Every row comes from one small tree of marks. Brackets hold a mark, then the marks that hang from it, in the order of their numbers. Every link used is in the known rows. Which tree was each row made from?
Known rows
(j118 j435 j499 (j529 (j5 j736) j62) (j658 j505)): [-64.6  -5.0   3.0 -54.3  16.0 -26.4  27.8 -38.7 -10.8  51.9   4.9 -31.6
  23.0  21.3 -40.8 -12.5  51.4 -31.7  14.6  25.2 -47.2 -18.6  16.4]
(j118 j499 j529 (j658 j505)): [-19.3  41.0  26.8 -34.9  30.3 -28.1  27.7 -25.8  51.1  28.7  15.8 -58.1
  37.5   9.7 -53.2  -3.3  40.4 -22.8  -4.9  70.7  -3.4 -24.3  48.5]
(j435 (j118 j499 j529 (j658 j505))): [-16.4  51.9  20.4 -15.5  28.8 -28.1  25.7 -12.0  49.0  34.7  32.0 -54.0
  34.7   2.2 -42.9  -8.3  37.7 -11.7 -12.7  61.5   4.9 -50.9  37.4]
(j5 j529 j736): [-22.0  52.6   6.4 -33.6   6.1  -8.4  -0.3  -3.3  37.8  29.2  31.6 -37.2
  15.9   1.7   7.1  24.9   1.2  -7.0 -50.7  26.9 -32.5 -15.3   1.1]
(j435 (j118 j499 (j529 (j5 j736) j62))): [-46.0  24.1 -13.1 -15.8  46.8 -30.3   6.9  -4.2 -11.8  19.8  14.9 -39.0
   2.2  -9.5  -7.7  11.6  31.0 -25.8   0.4  22.0 -44.1 -56.6  13.4]
(j529 j62 (j118 j435)): [-44.9  32.1  -8.7 -21.6  42.8 -39.3  29.2  10.2  25.6  30.6  15.4 -44.5
  13.9 -31.8   7.3  14.8  19.9 -16.5  -3.9  24.7 -32.8 -26.3   9.4]
(j62 (j529 j5 (j118 j435 j499))): [-57.0   7.3 -23.0 -35.1  33.5 -35.4  29.2  -9.0   5.2  15.0 -12.1 -69.6
 -24.7 -19.8  -7.1  10.4  17.2 -23.7 -26.9  12.6 -23.6 -74.5   9.7]
(j658 (j505 j499)): [-11.7  87.1   6.0   5.6  31.7 -40.8  32.3 -21.0  35.0  20.6  20.1 -55.3
  26.0 -17.3 -26.5  30.1  23.2  15.4 -26.2  63.2 -14.2 -29.1  28.3]
(j5 (j529 j62 (j118 (j658 j505))) j736): [-24.8  30.5   5.7 -16.8  17.5  -3.9  -0.3  38.0  38.8  36.6  44.2 -24.8
  33.0  -5.5  16.1  11.0  24.1 -19.7 -49.5  34.8 -28.3 -15.4  -0.4]
(j505 (j499 (j118 j435 (j529 j5 j62) j658))): [-51.6  28.8   2.3   1.7  43.2 -40.3  26.6 -21.1   9.4  37.2  11.7 -53.8
   6.7 -24.9   6.4  24.7  31.9 -24.7   5.1  -1.4 -43.9  -1.6   0.3]
(j5 (j529 j62 j118) j736): [-33.9  29.4  -8.3 -20.1  22.7 -11.6 -11.3  36.1  27.2  26.0  32.5 -28.6
  14.4 -18.9  28.5  26.8   9.7 -23.6 -47.0  19.2 -39.7 -25.3  -3.7]
(j499 (j118 j529)): [-32.0  61.6  15.3 -10.9  32.2 -28.1  30.3  -5.4  56.7   9.1  20.5 -51.3
   5.4 -21.5  -7.0  14.1   1.7 -19.4  -3.2  32.7 -15.5   1.0   1.0]
(j118 (j658 j505)): [  3.1  73.3  29.2 -11.8  43.7 -18.2  45.1 -10.2  62.3  22.4  34.3 -53.0
  39.1   2.0 -23.7   3.2  29.5   6.9 -19.2  73.4  -6.8  -2.4  28.5]
(j505 (j499 (j118 j435 (j529 j5 j62))) j658): [-55.3  33.7  23.2  21.4  33.6 -40.2  18.4 -27.2   7.7  48.7   9.6 -53.2
   0.5 -18.1   8.5  22.7  37.7 -16.0  -8.6 -17.9 -45.4  -9.8  -6.6]
(j62 (j529 (j5 j736) (j118 j435 j499 (j658 j505)))): [-46.3   6.8 -10.5 -38.1  16.2 -16.3  30.4  -1.5  11.7  30.8   2.2 -52.2
 -10.9   6.9 -16.9  -6.2  26.1 -18.2 -32.2  25.0 -21.9 -53.1  -3.4]
(j529 (j5 j736) j62 (j118 j435 j499 (j658 j505))): [-51.1  11.6 -10.6 -32.2  43.3 -31.3  18.6   7.0  -5.9  39.9  12.1 -34.1
  12.1   1.6 -15.8  -3.2  44.3 -25.1   5.5  25.8 -45.4 -37.3  -7.1]
(j118 j435 j529): [-57.0  30.3  10.0 -45.7  -5.0 -28.5  36.9 -50.0  35.3  43.0  10.8 -47.4
  15.3  -3.2 -19.4   5.5  15.9 -10.5  -3.6  28.4 -19.0 -15.9  20.0]
(j658 (j118 j529) (j505 j499)): [-29.2  38.5   2.7  -7.4   9.4 -31.4  26.1 -11.3  33.2  36.4  31.6 -60.8
  28.8 -23.2 -20.7  32.5  34.2   8.0 -29.4  63.4   7.9 -24.7  30.3]
(j529 (j5 j736) j62 (j118 j435 j499 j658)): [-46.5   4.7 -11.2 -34.4  58.2 -33.3   8.6  11.0  -5.0  35.3   8.1 -42.6
   2.3  -4.9   1.6   7.5  39.8 -32.0   8.4  12.3 -53.0 -33.3  -7.0]
(j529 (j5 j736) j62 j118): [-40.0  31.3 -19.3  -1.4  63.0 -21.1  11.8  29.3  -3.2   4.3  16.7 -33.3
  -7.3 -24.1  33.4  24.6  22.3 -14.4 -10.1  26.9 -53.2 -30.6 -12.5]

Write each row's tree
[-34.2  23.0   1.0 -36.7  55.2 -42.5  14.0 -13.8  19.4  13.9   1.4 -55.0
  19.2 -14.5 -28.1  18.1  32.2 -39.5   6.3  42.1 -37.6 -27.6  51.4]
(j118 j499 (j529 j62))
[-21.3  47.6  30.6 -19.6  17.9 -12.1  41.2 -23.0  60.3  28.3  29.8 -46.7
  39.2   7.1 -25.4  -3.2  34.6  -6.4 -16.0  69.2  -1.6  -4.3  36.6]
(j118 j529 (j658 j505))
[-55.1  29.3  16.1 -29.7  13.0 -14.3  32.2 -24.3  31.3  39.6  21.2 -39.3
  -1.3   4.4  -0.3  -3.1  15.0 -19.8   7.5   4.3 -32.6  13.4 -31.0]
(j499 (j118 j435 (j529 (j5 j736)) j658))
[-38.7  25.8 -23.2 -14.9  73.5 -35.5  -1.1  26.0 -10.1   4.4   5.1 -43.2
  -9.0 -19.3   9.0  24.0  28.8 -30.1  -0.2  26.2 -55.4 -48.4  -1.2]
(j529 (j5 j736) j62 (j118 j499))
[-42.8  -8.4 -12.3 -41.2  51.0 -28.5   7.3   5.2  -7.9  20.6  14.5 -54.2
   3.1 -12.8  -6.1  26.6  37.6 -28.6   0.5  33.4 -36.9 -24.3  17.7]
(j658 (j118 j499 (j529 (j5 j736) j62)))
[-13.9  29.4  44.3  -7.0  27.7 -12.9  21.7  -5.1  56.4  42.3  36.3 -65.8
  21.4  -4.7   2.1  15.7  37.3   2.6 -33.7  39.9   1.8  -5.9  22.9]
(j505 (j658 (j118 j529)))
[ -7.8  61.5   1.8  -0.9  32.6 -38.1  29.4  -0.8  35.3  30.5  34.4 -65.3
  28.6 -27.8 -19.5  38.0  29.8  19.1 -31.6  67.3   2.6 -23.9  22.8]
(j658 j118 (j505 j499))
[-38.3  40.0   4.6 -24.0 -22.8 -15.0  -2.6   2.0  38.8  66.7  36.1 -34.8
  26.2  -0.1   2.1  17.6  19.6  -4.2 -55.1  19.3 -15.0 -31.1 -13.6]
(j5 (j529 (j118 j435 (j658 (j505 j499)))) j736)
[-73.1  21.0  -5.2 -27.2  20.0 -26.4  30.4 -18.1   0.1  29.9  10.7 -29.0
  -7.1 -11.9   4.6   6.0  11.3 -27.8  14.0  -6.7 -54.5   5.3 -28.3]
(j499 (j118 j435 (j529 (j5 j736) j62)))
[-39.1   6.0  -0.9 -51.4  17.5 -22.6 -13.3  21.0  24.7  54.8  24.7 -36.8
  22.7  -1.5   1.3  11.7  25.1 -38.4 -30.8   4.7 -40.5 -28.5   1.0]
(j5 (j529 j62 (j118 j435 j499 j658)) j736)
[-25.5  19.8   4.9 -27.9  24.2 -16.1  40.4   6.3  53.8  27.8  13.8 -64.2
   2.0 -12.3   7.2   4.2  15.7 -12.0 -41.6  27.7  -5.6 -31.1  13.7]
(j62 (j529 (j118 j435 j658)))
[-47.0  25.4 -12.7 -10.6  58.8 -39.4  14.7  -9.7  -5.8  14.6  11.5 -50.5
   4.9 -20.6 -11.2  12.3  36.1 -27.5   3.0  26.3 -36.1 -66.1  30.1]
(j435 (j118 j499 (j529 j5 j62)))
[-28.6  31.5 -11.2 -20.1  36.8  -6.6  33.8  -9.1   8.1  -1.6   4.2 -52.4
 -21.1  -1.2  13.0  19.3   7.9  -4.1 -43.1  26.6 -40.0 -29.7   2.3]
(j62 (j529 (j5 j736)))
[-62.5  12.6 -25.2 -28.3  63.7 -52.8  17.7  -1.7 -13.0  22.1  -3.0 -53.8
  -4.6 -29.7  -4.6  15.4  34.8 -32.1  12.3  13.9 -47.6 -59.6   8.6]
(j529 j5 j62 (j118 j435 j499))
[-15.5  63.3  18.1  15.0  17.5 -23.2  28.7 -12.5  46.5  40.9  39.4 -49.9
  35.7  -9.1 -15.6   9.1  36.6   6.9 -28.2  54.6   3.5 -39.1  29.8]
(j435 (j118 j529 (j658 (j505 j499))))
[-51.5  10.6 -11.5 -36.1  50.1 -30.5   6.4 -18.2 -15.3  11.3  -2.9 -42.2
   1.1  -1.5 -13.8  18.7  34.5 -37.7   8.1  26.9 -57.9 -31.0  23.1]
(j118 j499 (j529 (j5 j736) j62))
[-53.4  32.6  22.3  14.9  21.1 -31.1  10.4 -22.5   1.8  55.1  11.2 -41.0
  -2.1  -6.8  11.0  21.4  32.6 -14.1 -11.7 -23.9 -54.3  -1.0 -22.8]
(j505 (j499 (j118 j435 (j529 (j5 j736) j62))) j658)
[-26.2  25.0  -4.7   1.0  71.6 -11.6  13.7  35.5  10.0  12.3  25.0 -37.3
   3.9 -13.5  36.3  17.6  33.3 -16.4 -10.7  30.8 -48.5 -15.2  -7.9]
(j529 (j5 j736) j62 (j118 j658))
[-63.2  21.3   9.8 -23.7  14.4 -16.1  41.9 -16.6  13.3  41.7  23.4 -23.8
  13.5   2.3 -10.5 -11.8  27.2 -24.4  11.6  11.9 -42.1  16.7 -24.5]
(j499 (j118 j435 (j529 (j5 j736) j62) (j658 j505)))
[-73.1  -0.3 -17.0 -19.0   9.4 -39.3  36.2 -29.0 -17.1  51.0  19.0 -49.1
  18.5 -25.3 -13.1  25.4  47.8  -4.1  -9.1  29.0 -23.2 -29.2  17.7]
(j658 (j118 j435 (j529 j5 j62)) (j505 j499))
